Each row was made from one small tree. Brackets hold a mark, then the marks that hang from it, in alphabetical order. Every link used is in the known rows. Write each row's tree.
Known rows:
(nemug gepup (resef ronu)): [  1  -7 -14  -5   9  14 -20  -7  -3  19  13   3 -10  -4  -7   0  13  -8
   0 -21 -12   3 -18 -12  -9  -8   4  -8   7  -1 -20  -7 -13  28  -2  10
  22  11 -14 -17  28]
(resef novub ronu): [ -8  -5  -7 -11  11  23  -9 -14   5  -4   5  -4  -2  -1 -20  -4  11   3
  14  -1  14   1  -2 -19  -4  -9   1 -21   2 -12  -3  -1 -24   5  -5  -8
  14  -7 -26  -5  -2]
(folozaz (davu (resef nemug (ronu medo)))): [ -1  14   3  -3  10   9 -12 -17 -12  -8   7   1   6   4 -13   4  12  10
  14  -2  21 -13   4  -4   2   3   7 -27  10  -6 -11  -7 -12  16 -12   1
  -4 -18   1   1 -36]
(nobob (gafozat fesugep) medo): [  7   3   9  -9  11 -16   6   7   0 -10   1   9  -8  -5 -18 -26  10   8
 -17 -28 -11  -4   1   8   3  -5  11  39   3  -4 -13   3 -10  -1   9  17
  21 -12 -28  -5  -3]
(davu (resef nemug novub (ronu medo movan))): [-10   8  -3  -9  16  33  -7 -19  -1   9   8  -7  -6   8 -16  -6  18   7
  18 -20  36  -7 -10 -15   2  -6  11 -60   4 -25 -24  -5 -13  19  -3  -5
  36 -11 -14   1 -16]
(ronu medo movan (resef davu (nemug gepup) novub)): [  0   0  10  -1  10  35  12 -14   8  10  10 -14  -1  11 -11 -28  21   5
  15 -32   6   1  -2  -9   5 -12  11 -77  -2 -31 -42  -6 -14  21  12  10
  69   2  -9 -10  23]
(resef (davu folozaz) (nemug gepup) novub ronu): [-12 -15 -20 -23  18  38 -22  -8 -11  -6  13  -6   4  -2 -25 -10  18  13
  28 -38  34  -7  -6 -22   1  -6   9 -39  11 -33 -12 -11 -28  39 -13 -12
  15  -8 -47  -5 -14]
(novub (resef nemug)): [  2  -1  -8   2   0  -1 -13  -3 -16  -3   3   2   9   9  -5  15   5   4
   5 -15  20   0  -5 -17   3   4  -2 -11   9  -4  -9  -4  -6   6  -2   5
  19  -9   6   1 -24]
(resef nemug novub): [ -8  -5 -13 -12   0  19  -8  -8  -2  -3   1  -4   6   1 -17   0   8  10
  10 -14  35   9   0 -12   0  -2   2 -29  -2 -18 -11  -1 -12   9  -5  -8
  15  -3  -8  -9  -9]
(ronu movan (resef nemug)): [  4  -3   5   9   3  14   8  -7  -3  14   3  -7  -3   5  -3  -9   2   4
   8 -15   1   2  -4 -12   2   0   3 -50  -8 -15 -31  -2 -12  -8   7  15
  33   1   4  -1  14]
(lage movan): [  0  -3  -5  -3   1   9   2  13   2  -4   3   0   4   7   6  -4   0   4
  -6  13  13 -31 -10   4   1  -4   5  -1   3  -8  -9   2 -13   0   4  -2
  -4   1 -10  -1  15]
(fesugep (gafozat nobob)): [ -3   4  -4   3   9 -12  -1  11   5   3  -5  -6   3   0 -12  -9  -1   4
   9  -7 -18   0  -3   1  -3   2   2  -8   0   7   3  -2 -12 -10   8   4
 -14   1 -12   5  15]
(fesugep gafozat): [ -1   2  -5   2   7  -3   1   5  10   4  -6  -3   1   3  -9  -2   6   2
   0  -9  -5  -7   1  -4  -3   3   5  -6   0   2   6  -5 -10  -8   9  -1
  -6   2  -2  -6  23]
(ronu medo (movan lage) (resef (nemug gepup) novub)): [  2  -4   5  -1   9  27  13 -16   6  10  11 -11  -4  10  -6 -31  21   3
   4 -32   6 -16  -8  -7   4 -15   1 -62  -5 -24 -54  -4 -10  19  14  26
  75   9  -1 -12  39]
(novub (resef davu (nemug gepup))): [  1  -7  -8  -1   2   4 -16  -1 -15  -5   9   1  11  11  -7  11  13   4
  11 -27  18   0   2 -18   5   2   4 -11  11 -10  -8 -10  -7  29  -1   2
  20  -6  -5  -1 -17]
(gepup (nemug (resef davu novub))): [  7  -2 -13 -10   1   9 -10 -18  -6  -5   1  -4   1  -3  -9   2   5   7
   9 -31  15  15  -4  -6   3   2   4 -34   7  -8 -11   2 -14  20  -5   2
  16  -5  10  -9 -13]
(gafozat fesugep (nobob medo)): [  7   4   9  -5  10 -18  -1   9 -11  -6  -4  -2  -2  -9  -9 -21  -7   6
   4 -11 -14  14  -6   7  -4  -5   6  22   0   9  -3   5  -4  -4  -5  19
   3 -12 -29   8 -16]
(nemug gepup (resef davu)): [  5  -5 -13  -2   4   5 -11  -1   0  15  11   1  -3  -1   0   1  10  -7
   2 -29 -14   3  -6  -2  -3  -4   7 -14   4  -6 -15 -10  -2  35   0   9
  30   9  -9 -12  18]
(novub (resef davu (nemug gepup) (ronu medo movan))): [ -3  -3   1  -3  12  22 -14  -8  -7  -1  13  -5   2  13 -11   4  23   5
  15 -22  16  -6  -7 -23   2  -4   9 -29  15 -17 -27 -11 -17  29   3   6
  38 -10  -7  -2   2]
(novub (resef nemug ronu)): [ -2  -4  -9  -3   7   9 -18 -11 -16  -4   6   1   5   8 -13  17  10   6
  11  -6  23  -1  -7 -27   0   2  -1  -9  11  -7 -11  -5 -18   7  -6   4
  14 -13  -6   0 -23]
(gepup (nemug (resef davu novub ronu))): [  3  -4 -14 -12   6  17 -15 -25  -5  -5   4  -5  -4  -4 -15   3   9   8
  14 -25  17  15  -6 -14   1   0   3 -33  10  -9 -13   1 -23  20 -10   2
  10  -9   3 -11 -12]
(davu (resef novub)): [ -2   7  -9  -3   7   9  -2  -7  -3   5   3  -1   0   6  -7  -4   3  -1
  11 -19  14  -7   1  -2   5  -1   4 -37   0 -11   0  -2   0  13  -3  -7
  19  -6 -12   4 -33]
(davu folozaz (resef nemug novub ronu)): [ -7   3 -19 -16  20  29 -16 -10 -23   2   8  -3   0   1 -15  -7   6   9
  26 -35  33 -21 -15 -13   4   0   5 -54   8 -28  -7  -5 -12  21 -11  -8
  16 -12 -39   8 -56]
(resef davu (nemug gepup)): [ -6  -9  -8  -8   2  12 -13  -1  -6  -3   7  -2   5   3  -9   2  12   9
   8 -21  25   8   6  -8   3   3  11  -9   4 -15  -8  -9  -6  32  -8  -5
   0   0  -9  -7   5]
(nobob gafozat medo): [  6   4   3  -9   6  -7   5   8   1 -13   5  11  -8  -1 -17 -19  13   8
 -19 -15  -8  -9   1   9   8   0  10  31   8  -6 -19   3  -6   0  12  11
  26  -4 -20  -3   3]
(gepup nemug): [  3  -2  -6  -4   0   1  -8  -6  -8 -12  -1  -1   0  -2  -3  -1  -1   9
   2 -12  17  17  -3  -2   4   4   0  -6   8   7  -2   7  -7   8  -5  -1
 -19  -3  18  -4  -5]
(ronu medo (resef davu)): [  5   7  19   6   6  11  14 -16   4  -2   3  -9   0  11   1 -13   6   2
  10  -4 -10  -4   4   3   5  -5   6 -37  -1 -14 -16  -5  -3   4   5  14
  43  -3  -2  -2  -7]
(movan lage (ronu medo (resef (davu folozaz)))): [ 18   1   5   5  13  -5  13 -24  -7  -8   7 -10  -6  -1   9 -15  14   7
   5 -13  -1 -51  -2  10   3  -7  -3 -18  -1 -18 -24  -9   4  17 -11  37
  42   2  -6   3  13]
(novub resef): [  7   1  -4   5   1  -7  -5   0  -9  -3   4   2   7   9   0  10   3  -3
   5  -9  -5  -3  -3 -12   3   1  -5  -6   9   2  -3  -2  -2   2   4   6
  21  -7   3   3 -23]

Write each row's tree:
[ -9 -12 -15 -15   4  23 -13  -4  -1  -6   8  -4   8   3 -19  -5  17  10
  15 -32  32  10   7 -12   3  -4  10 -30   3 -25 -11  -9 -15  36  -6 -10
  19   0 -19 -11   1]
(resef davu (nemug gepup) novub)
[-10  -9   4 -10  15  28  -8 -16   3   0  15  -8  -7   7 -10 -10  29  11
   9 -19  27 -17  -2 -14   1  -8  14 -22   8 -24 -36 -12 -18  37  -1   8
  31  -4 -12  -4  37]
(resef davu (nemug gepup) (ronu medo (movan lage)))
[  3  -7 -17  -9   5  14 -11  -6   3  14  12  -2   0  -2  -8  -6  15  -6
   7 -36 -10   5  -5  -5  -2  -8   6 -30   3 -15 -17 -10  -8  38   1   5
  42   9 -17 -17  16]
(nemug gepup (resef davu novub))
[ -3   9  -6 -10  13  18 -15 -15  -9  -8  11   1   7   4 -21  -4  19   8
  16 -15  23  -9   2  -7   2  -3   8 -39  11 -12 -15  -8 -16  31 -11  -3
   9 -12 -10  -5 -26]
(folozaz (davu (resef (nemug gepup) novub (ronu medo))))
[  3  11   3   2  11   3  -4  -9  -7  -2   8   1   2   2  -9   0   8   3
  13  -1   0 -18   6  -2   2   2   4 -29   6  -3  -7  -6 -12   9  -5   2
  -2 -16  -1   7 -25]
(folozaz (davu (resef (ronu movan))))
[  9  -1  -8  -5   0   2 -10 -15 -10  -3   2  -2  -2  -3  -2   6   2   7
   5 -24   9  16  -4  -3   3   6   4 -17   8   0 -11   2  -8  17  -6   5
   4  -5  18  -8  -9]
(gepup (nemug (resef davu)))
[-10   7  -5  -6  16  22 -17 -13  -9   6  10  -1  -6   7 -11  -3  16   4
  10 -18  28  -7 -11 -11   1  -2  12 -27   8 -12 -17  -7  -6  31 -10  -2
  12  -4 -14  -2 -12]
(davu (resef (nemug gepup) (ronu medo)))
[ -2   9  -4 -11  25  26   2 -12  -8   7  12  -7  -7   4  -4 -24  12   2
  19 -36   7 -41 -17  -3   7 -10   3 -60   8 -26 -21  -4  -4  19   2   5
  45 -10 -33  13 -31]
(davu folozaz (resef novub (ronu medo (movan lage))))
[  2  -6  -5   3   2  10  -5  -6  -8   5   5  -1   1   5  -7  -8   4   3
   6 -19   4   7  -3 -11   1   0   2 -29  -3  -8 -20  -4 -10  11   0  12
  17   9  -6 -10   9]
(ronu (resef (nemug gepup)))
[ -8   1  -8  -3  15  21 -15  -5 -10  14  12  -1  -8   5 -10  -2  13   3
  13 -23  26  -8  -9 -16   1   0  12 -33   5 -12 -20  -7 -11  26  -5  -3
   9  -3 -14   2  -2]
(davu (resef (nemug gepup) (ronu movan)))
[  4  -1 -10  -7   2  10  -4 -13   2  10   4  -5   1  -1  -7   5   7  -2
   9 -23  -2   3   0  -4  -1  -4   5 -35  -1 -17 -12  -7  -8  15  -1   4
  41  -3 -10  -8 -10]
(nemug (resef davu novub))
[  6  -3  -1  -3   9  17   8 -10  -7  -2   4  -8   6   3  -7 -16   0   3
  22 -26  -9 -10   4  -5   6  -5   0 -55  -3 -24  -7  -4 -12   4   3   6
  36  -6 -28   1 -30]
(ronu (resef (davu folozaz) novub))
[ -9 -13 -12 -16  16  27 -23  -4 -17  -5  12  -4  -1  -3 -13  -4  15  12
  21 -30  23  -9  -7 -17   0  -1  11 -18  12 -23  -9 -12 -18  35 -13  -6
  -2  -7 -37   0 -10]
(resef (davu folozaz) (nemug gepup) ronu)
[-14 -14 -19 -17  11  34 -23 -10  -2   0  10  -2  -1   0 -29  -6  19   9
  15 -20  37  11  -8 -26  -5  -8   6 -23   6 -18 -17  -5 -29  28 -10 -10
   9   1 -27 -15  14]
(resef (nemug gepup) novub ronu)
[  2   6  -3  -2  10 -11   0  14   2  -3  -4  -4   0   1 -16 -11   1   7
   2  -6 -15  -3  -5   3  -2   4   9   4   3   6  -4  -2 -11  -8   9   9
   1   2 -19   3  14]
(fesugep (gafozat (nobob medo)))
[  9   2  -8  -4   5   3  -5  -6  -9  11   5  -3  -1  -3   5   2   0  -2
   9 -28 -12 -12  -8   3   0   0   3 -25   3 -14  -9  -7   1  14   0   9
  29  -2 -12   1 -20]
(nemug (resef (davu folozaz)))
[ 14  -1   2   5   8  -2   8 -30  -4  -8   6 -10  -5   2   3  -4  18  12
   3  -8  21 -37   3   2   1  -5   1 -15  -3 -20 -30 -11  -1  20 -15  36
  41   2   6  -3  22]
(movan lage (ronu medo (resef davu nemug)))
[  1   4  -4  -3  11   6 -13 -10 -12  -3  13   3   3   3 -11   0  16   7
  10 -14  16 -22   4  -7   3   1   5 -24   7  -7 -21  -9 -13  29  -7   9
   2 -11   0   2 -11]
(folozaz (davu (resef (nemug gepup) (ronu (movan lage)))))
[ -3  -9  -7  -2  11  17 -18  -4 -11   1  14  -3   3  10 -12   9  19   5
  16 -23  18  -4  -3 -27   2  -1   7 -25  14 -15 -19 -11 -21  27   1   2
  27 -10 -11  -1  -1]
(novub (resef davu (nemug gepup) (ronu movan)))
[ -5   6  -7 -10  24  29 -13  -1 -18  12  14  -4  -9   3  -5 -17  14   4
  18 -42  16 -25 -25  -7   4  -3  11 -52  12 -22 -25  -6  -3  31  -2   1
  23  -4 -28   7 -19]
(davu folozaz (resef (nemug gepup) (ronu medo movan)))
[  9  -1  -6   0  10  15   0 -19  -1   1   6  -9  -6  -2 -10 -15  20   7
   7 -15  16  -8 -10  -5  -4 -10   4 -36  -1 -18 -28  -6  -7  22 -12  19
  37  10  -8 -14  24]
(movan (ronu medo (resef (nemug gepup) novub)))
[-11 -14 -16 -21  20  43 -15  -5  -6   2  15 -10  -1  -2 -23 -17  22  12
  28 -41  26 -11  -8 -22   0  -9  12 -54   9 -38 -23 -11 -28  36  -2 -10
  28  -7 -44  -2   2]
(resef (davu folozaz) (nemug gepup) novub (ronu movan))
[ 11   0  -1   0  10  15   9  -4   4  -8   6  -9  -1   6   1 -16  12   8
   4   8  15 -44  -9   4   0 -12   7 -30   1 -24 -23  -3 -17  10  -5  11
  31   1 -16  -6  21]
(lage (movan (ronu medo (resef davu novub))))
[ -6  -1 -19 -16  23  35 -16  -2 -19  12  15  -4  -4   1 -15 -18  14   5
  24 -47  23 -22 -21 -15   3  -5   8 -63   9 -29 -20  -7 -13  32  -3  -7
  25  -5 -41   6 -27]
(davu folozaz (resef (nemug gepup) novub (ronu movan)))
[ -3  -6   3  -2  11  12   1  -9   4   6   8  -4  -9   0  -3  -5  11   2
   3   0   2 -21  -4 -12  -2  -6  -1  -7   1  -6 -17  -3 -16   1   4  10
  15  -3  -8   4  24]
(resef (ronu (movan lage)))
[  5  -4 -14 -13  11  22 -12 -17  -9   1   7  -8  -4  -6 -11  -5   9   8
  18 -36  10   6 -14 -12   2  -2   4 -49  11 -16 -19   1 -23  19  -3   3
  21  -8  -5  -5 -11]
(gepup (nemug (resef (davu folozaz) novub (ronu movan))))
